Each row comes from the steps of one walk. Every step used is in the known rows, and no mark comes twice. Write the walk behind each row, first mark first.
Known rows:
gatub lile lamaf: -0.377 4.185 2.063 1.028 -2.924 -1.481 -4.570 -1.007 -0.567 1.798 -3.399
 -0.211 1.137 0.904 -0.155 -1.974 -2.331 -8.631 -1.806 -2.175 -2.514
 -0.216 -1.752 -0.946 2.739 1.543 -0.159 2.945 -0.145 -0.160 -0.682
 -0.445 0.576
figuf bivev lamaf: -0.287 -0.760 1.684 -1.189 -0.879 -0.804 -3.561 0.628 0.756 -1.029 1.273
 1.172 0.878 0.317 2.713 -0.749 -0.467 -3.477 -1.497 -1.872 0.657 -0.350
 -5.005 0.602 0.196 2.129 -0.751 -0.791 1.798 -0.780 -1.457 -1.169 1.187
nugis lile lamaf figuf bivev: -1.005 1.268 1.155 1.692 0.607 1.837 -4.121 -3.657 -2.264 0.096 1.270
 -0.446 0.782 0.976 0.856 -1.527 -0.474 -3.108 0.823 2.814 -2.255 -0.085
 -0.001 1.729 1.728 0.309 0.300 2.418 3.149 -1.365 -3.073 0.738 1.093
bivev lamaf gatub lile nugis: 0.801 2.631 -0.194 -1.757 0.358 -3.543 -2.335 -1.202 1.304 0.790 -0.779
 1.013 -0.283 -0.860 0.214 -0.502 -1.032 -3.799 -1.459 3.127 -1.301
 -0.223 -1.354 -0.129 0.518 0.587 -0.978 -3.177 -1.154 0.192 1.804 0.383
 -0.071
gatub lile nugis: -0.185 3.224 1.615 -0.100 -2.031 -2.784 -2.535 -0.644 0.441 1.800 -3.753
 -0.113 0.083 0.312 0.074 -1.685 -2.095 -8.976 -2.555 -2.262 -3.777
 -0.659 -1.841 -0.580 2.361 0.173 1.713 2.966 -2.182 -0.077 2.927 2.026
 0.882
lamaf lile: -0.883 3.217 -0.672 -1.762 -0.616 -1.181 -2.819 -0.001 0.431 1.144
 -0.908 0.657 0.993 -0.417 0.476 -0.478 -1.848 -2.091 -1.629 0.863
 -0.174 -0.576 -3.092 0.974 1.302 -0.144 1.690 -0.494 0.892 -0.173 0.509
 0.375 0.790
gatub lile lamaf bivev figuf: -0.044 1.924 1.617 0.323 -1.030 -2.671 -5.115 0.438 -0.570 -0.932 -2.759
 1.283 0.048 0.139 -4.006 -0.602 -4.445 -6.423 -2.111 -4.361 -0.388
 -0.368 -1.515 0.843 2.117 3.041 -1.840 -0.833 0.690 0.868 -1.150 -1.164
 0.531
gatub lile figuf bivev lamaf: -0.352 -1.315 1.999 -0.040 -1.156 -3.383 -4.087 -0.062 0.389 -0.758
 -2.633 0.546 -1.090 0.013 -1.870 -0.573 -2.621 -3.450 -3.427 -2.510
 -1.799 -1.174 -2.201 1.233 2.009 3.183 -1.486 -0.572 0.338 0.711 0.442
 -2.377 1.087
nugis lamaf lile figuf bivev: -2.434 0.249 -0.610 0.286 0.966 -1.652 -2.237 -3.022 -0.770 -0.165 0.100
 -2.324 -0.217 -0.739 -2.456 1.026 -1.793 3.757 -3.117 2.151 -3.087
 -1.582 1.919 2.621 2.366 0.662 1.432 -1.163 2.624 0.365 -0.547 -1.893
 1.722
gatub lile lamaf bivev: -0.520 3.493 1.404 -0.101 -1.572 -2.398 -4.714 0.055 -0.621 1.401 -2.920
 0.038 0.362 0.893 -2.829 -1.257 -3.571 -9.076 -2.291 -3.133 -0.996
 0.031 -0.140 0.748 2.110 2.022 -1.446 2.674 -0.006 -0.032 0.951 -0.624
 0.376
bivev figuf lile: -0.535 -0.462 2.261 -0.824 -0.832 -0.385 -2.440 0.140 -0.489 -0.890
 0.012 3.375 1.248 -0.797 -0.218 0.076 -2.076 -0.046 -1.280 -2.663
 -0.658 -1.463 -2.805 -0.213 1.750 1.311 0.949 -2.271 1.297 0.397 -3.730
 -2.264 1.547
figuf lile nugis lamaf gatub bivev: -0.241 2.584 0.500 -0.912 0.379 -0.751 0.522 -5.126 -1.465 3.085 1.002
 -3.153 0.371 -0.869 -0.573 0.611 0.747 3.232 -2.722 3.676 -5.038 -0.909
 3.352 -0.827 0.925 -1.963 1.185 -0.243 -1.526 -0.075 0.532 0.259 1.247
figuf lile: -1.127 1.022 2.136 -1.232 -1.520 -0.238 -2.052 -0.334 -0.531 1.377
 -0.217 1.982 1.434 0.068 1.012 -0.512 -1.163 -2.605 -1.444 -1.585
 -1.263 -1.080 -1.508 -0.273 1.695 0.295 1.263 1.061 0.714 -0.448 -1.680
 -1.459 1.364
figuf bivev lamaf lile: -0.561 -0.844 0.575 -2.021 0.359 -2.196 -2.842 -0.490 0.378 0.081 0.601
 1.238 -0.281 -0.238 -0.462 0.429 -1.576 0.885 -1.605 -0.372 0.520
 -0.564 -2.459 2.087 0.813 1.646 -2.261 -1.962 2.325 0.174 0.121 -2.945
 0.578
bivev figuf: 0.084 1.780 0.902 -0.479 -1.325 0.031 -3.955 1.275 0.846 -2.126 -0.071
 1.970 1.817 -0.434 2.843 -0.952 -1.503 -3.889 -1.320 -1.714 0.495
 -0.730 -6.975 -0.529 0.769 1.490 3.012 -2.748 0.933 -0.311 -2.825 1.459
 1.529
nugis lamaf: -1.158 3.937 -0.843 -0.004 -1.888 1.033 -3.258 -0.445 0.902 0.505 0.015
 -1.590 2.245 0.817 3.243 -0.682 0.364 -3.147 -2.543 1.911 -1.046 -0.712
 -3.125 -1.154 0.246 -0.290 5.225 0.840 0.004 -1.441 -2.430 1.091 1.363
lile nugis lamaf bivev figuf: -0.698 1.261 0.025 -0.391 1.596 -0.924 -2.553 -0.420 0.429 -2.050 -0.088
 -0.082 0.291 0.022 -1.178 0.628 -1.903 -2.439 -1.770 -0.207 -1.313
 -0.594 -1.175 1.104 0.734 0.589 1.685 -2.354 -0.132 -0.051 -0.817 2.039
 1.599
gatub bivev figuf lile: 0.786 -0.019 2.845 -1.014 -2.137 -0.276 -2.269 -0.657 -1.105 0.745
 -1.587 0.797 0.312 -0.406 -0.722 -0.328 -1.885 0.326 -3.139 -4.295
 -2.017 -1.212 -3.647 -1.273 1.567 0.987 0.633 -0.246 -0.968 0.761
 -1.637 -1.088 1.679
nugis lile: -1.091 2.071 0.635 -0.300 -0.904 2.167 -3.846 -1.699 0.661 -0.180 -0.626
 -0.879 2.186 1.469 4.790 -1.482 0.165 -3.864 -1.100 1.170 -0.612 -0.194
 -3.610 -0.250 0.304 -0.230 4.258 0.642 0.914 -1.624 -2.921 2.164 1.416

Which walk is each row?
0.193 2.196 -0.972 -1.549 0.178 -3.178 -3.941 -0.177 1.327 -0.481 -1.281
 1.170 -0.270 -1.325 -0.142 -0.335 -1.809 -1.271 -2.201 4.073 -0.218
 -0.700 -2.457 0.504 0.636 1.808 -0.170 -5.464 0.163 0.541 0.136 -0.610
 0.318 | bivev lamaf gatub lile figuf
-1.238 -3.034 2.303 -0.070 1.179 0.383 -4.195 -2.374 0.147 -2.471 -0.430
 -0.343 0.234 1.365 2.406 -0.573 -0.230 -0.104 -0.955 1.211 -1.283
 -0.465 -1.986 2.249 0.979 2.316 -0.591 -2.462 2.334 -0.478 -3.054
 -0.577 1.838 | nugis lile figuf bivev lamaf
-2.022 -1.510 2.290 0.840 0.616 0.752 -3.435 -3.202 -0.781 -1.926 -0.061
 -1.880 0.858 0.677 2.404 -1.009 -0.730 -1.121 -1.601 0.134 -2.515
 -0.838 -0.815 2.134 1.811 1.318 2.234 -0.088 2.851 -0.814 -2.343 0.919
 2.325 | nugis lile figuf bivev
-1.822 0.593 1.167 -1.101 1.425 -1.315 -0.667 -1.793 -0.945 1.497 -0.301
 -0.057 -0.007 0.703 -2.935 1.078 -1.383 -1.374 -1.841 -0.027 -3.127
 -0.969 4.568 1.520 1.646 -0.491 0.117 1.543 -0.523 -0.207 0.142 -0.989
 1.306 | figuf lile nugis lamaf bivev
-1.814 1.269 1.777 -0.067 0.022 -0.284 -0.611 -2.859 -0.819 1.828 -0.668
 -0.234 0.816 0.637 -0.283 0.414 -0.068 -1.089 -1.509 1.196 -4.721
 -1.204 3.040 -0.289 2.334 -0.913 1.567 1.869 -0.604 -0.356 -1.081
 -0.872 1.608 | figuf lile nugis lamaf
-1.572 1.749 -1.482 1.069 -0.163 -2.738 -2.225 -3.488 -0.333 0.211 1.492
 -3.467 -0.045 -1.990 -2.183 0.532 -1.317 2.564 -4.440 3.199 -2.921
 -1.808 2.232 1.120 1.254 0.893 3.048 -2.169 1.832 0.147 -0.383 -1.593
 1.279 | nugis lamaf gatub lile figuf bivev
-0.429 2.670 1.250 0.936 -0.538 0.183 -3.942 -1.245 -2.107 0.167 1.622
 1.070 0.659 -0.229 0.031 -1.494 -1.432 -5.345 0.510 1.214 -1.675 -0.162
 -1.718 1.416 2.169 0.948 -0.685 2.432 2.796 -0.954 -1.087 0.431 1.053 | lile lamaf figuf bivev
-1.283 2.594 2.271 0.894 -0.505 2.240 -4.838 -3.316 -0.757 -0.064 -1.067
 -1.057 2.491 2.310 4.232 -1.891 0.118 -5.385 0.580 1.426 -1.859 0.429
 -1.421 0.088 1.677 0.577 0.812 1.073 1.763 -1.399 -4.302 1.440 1.260 | nugis lile lamaf
1.299 1.925 0.070 -2.840 -1.171 -1.482 -3.207 -0.082 0.581 2.013 -2.885
 -0.388 -0.592 0.409 -0.097 -0.480 -1.277 -0.586 -2.845 0.259 -0.332
 0.040 -5.102 -0.140 0.331 0.520 -1.145 -0.965 -1.804 0.393 1.761 -0.247
 0.261 | gatub bivev lamaf lile
0.943 0.383 2.445 -1.577 0.865 -1.685 -0.236 -3.404 -1.575 0.388 0.812
 0.392 -0.131 -2.219 -1.190 0.310 -1.248 2.471 -1.624 0.171 -3.379
 -1.000 -0.220 -0.182 1.447 -0.197 -0.781 -3.798 -0.624 1.032 0.143
 0.571 1.409 | lamaf gatub bivev figuf lile nugis
-0.295 2.039 1.081 -1.114 0.793 -0.955 -1.049 -0.878 -1.621 1.942 -0.666
 3.234 -0.503 -0.555 -1.812 -0.595 -1.637 -3.807 0.488 2.273 -3.599
 -1.017 0.760 0.974 2.503 -1.333 0.495 2.149 -0.844 -0.233 1.376 1.169
 1.030 | lamaf figuf lile nugis
0.835 5.002 1.253 -0.607 -1.375 0.124 -3.331 -3.076 -1.299 1.490 1.000
 -2.437 1.794 -0.671 3.007 -1.718 0.177 -3.680 -1.061 2.542 -1.660 0.618
 -3.164 -0.996 0.894 0.302 -0.370 -0.888 0.685 -0.656 -0.576 2.283 0.953 | lile lamaf gatub bivev
0.389 5.270 -2.015 -0.822 -1.556 0.702 -2.130 -2.558 0.311 1.997 1.960
 -4.642 1.661 -0.709 3.156 -0.476 1.167 1.152 -3.865 4.675 -1.158 -0.332
 -3.177 -1.667 -1.012 -1.227 4.931 -1.212 -0.735 -1.158 -0.798 2.222
 1.125 | nugis lamaf gatub bivev
-0.230 2.205 -0.520 -0.237 -0.840 -0.220 -2.951 0.466 -0.676 0.158 1.980
 1.115 0.286 -0.968 0.694 -1.157 -1.283 -4.149 -1.231 1.014 -0.393
 -0.824 -4.174 1.195 0.790 0.078 2.814 2.099 1.610 -1.206 0.314 1.427
 1.189 | lamaf figuf bivev
1.637 0.877 1.598 -2.156 0.226 -1.194 -1.504 -0.885 -1.402 2.810 -2.602
 2.100 -1.983 0.348 -2.462 -0.615 -1.044 -2.333 -0.802 1.752 -3.578
 -0.301 -1.253 -0.099 1.462 -0.708 -2.423 1.768 -3.542 0.363 2.461 0.609
 0.469 | gatub bivev lamaf figuf lile nugis
-0.614 0.879 2.063 -0.435 1.137 -0.578 -2.536 -2.927 -1.819 -1.181 2.867
 2.981 1.740 -1.869 -0.523 0.509 -1.456 2.335 1.094 1.984 -0.817 -0.832
 0.886 0.622 1.889 1.555 -2.459 -5.919 3.719 0.629 -5.221 -2.940 1.065 | bivev figuf lile lamaf gatub
0.384 4.655 -0.733 -0.676 -0.195 -0.207 -0.926 -3.954 -0.168 2.031 0.977
 -4.524 0.930 -0.583 2.244 -0.492 1.135 -0.739 -2.735 4.638 -3.875
 -0.144 -0.798 -1.322 0.001 -1.814 3.386 -0.754 -1.839 -0.804 1.229
 3.953 1.238 | lile nugis lamaf gatub bivev
-0.846 2.306 -0.833 0.925 0.669 -0.341 -1.600 -2.189 -0.986 0.733 1.535
 -1.178 -0.283 -0.265 -0.751 -0.237 -0.256 -2.605 -1.334 3.549 -3.952
 -0.971 0.051 1.222 1.273 -1.158 3.076 2.775 0.145 -1.076 0.915 2.084
 1.393 | lile nugis lamaf figuf bivev
-1.010 0.924 0.247 0.200 -0.304 -3.566 -2.500 -2.108 -0.413 -0.224 1.069
 -1.318 -0.126 -2.436 -1.456 -0.340 -2.455 -0.590 -3.395 0.703 -2.003
 -1.405 0.213 1.696 1.793 1.580 1.271 -2.170 2.202 0.384 1.075 -0.753
 1.316 | lamaf gatub lile figuf bivev
-0.016 1.130 0.311 -1.558 0.112 -0.759 -3.944 2.235 0.744 -2.552 0.259
 2.162 0.910 -0.562 0.137 -0.370 -2.960 -3.837 -1.836 -2.881 2.022
 -0.487 -5.371 1.268 0.293 1.823 1.650 -3.052 1.334 -0.172 -1.336 1.328
 1.413 | lamaf bivev figuf
-1.260 2.810 -0.152 -0.831 0.980 -0.789 -2.099 -0.776 0.355 0.221 -0.433
 -1.477 0.604 0.832 -0.048 -0.094 -0.966 -5.027 -1.865 0.848 -1.854
 -0.288 0.223 1.233 0.782 -0.476 2.171 1.139 -0.646 -0.939 0.954 2.540
 1.295 | lile nugis lamaf bivev
-1.488 -0.408 2.392 0.285 -0.647 -0.960 -3.290 -0.740 -0.563 -1.685
 0.249 -0.289 0.706 -0.573 1.542 -0.985 -1.518 -3.865 -1.800 -1.748
 -1.943 -0.955 -2.830 1.679 2.262 1.914 1.259 -0.119 2.441 -0.353 -0.208
 0.657 2.342 | lile figuf bivev
-1.099 -2.205 0.270 -0.854 2.899 -0.027 -3.377 -3.624 0.179 -2.817 3.022
 -0.561 0.436 -0.506 2.740 0.086 0.328 4.047 -0.356 5.432 -0.093 -0.392
 -0.359 2.705 -0.117 1.754 -0.543 -6.375 3.927 -0.519 -3.220 -0.637
 1.391 | nugis lile figuf bivev lamaf gatub
-0.492 3.526 -0.937 -0.527 -0.630 -2.811 -3.217 -0.982 0.407 0.198
 -0.815 -0.488 0.318 -1.892 -0.276 -0.858 -2.206 -2.334 -2.777 2.965
 -1.476 -1.066 -1.164 0.512 1.522 0.834 2.553 -3.176 0.570 0.275 0.845
 0.926 0.913 | lamaf gatub lile figuf
-0.493 -1.688 1.845 -1.949 1.877 -3.249 -1.548 -1.875 -0.101 0.015
 -0.296 1.290 -1.068 -0.256 -1.225 0.361 -1.537 -0.950 -0.588 -0.367
 -1.951 -0.439 -0.424 2.614 1.730 1.170 -4.053 -1.454 1.156 0.499 2.078
 -1.351 0.788 | figuf bivev lamaf lile nugis
-1.084 4.390 -1.415 -0.523 1.035 -0.262 -1.141 -3.123 0.472 0.256 2.633
 -1.964 1.708 -1.021 2.947 -0.027 1.029 -0.887 -0.911 6.251 -2.392
 -0.367 0.267 0.025 0.217 -1.451 3.665 -2.573 0.566 -1.107 -0.716 2.821
 1.189 | lile nugis lamaf gatub
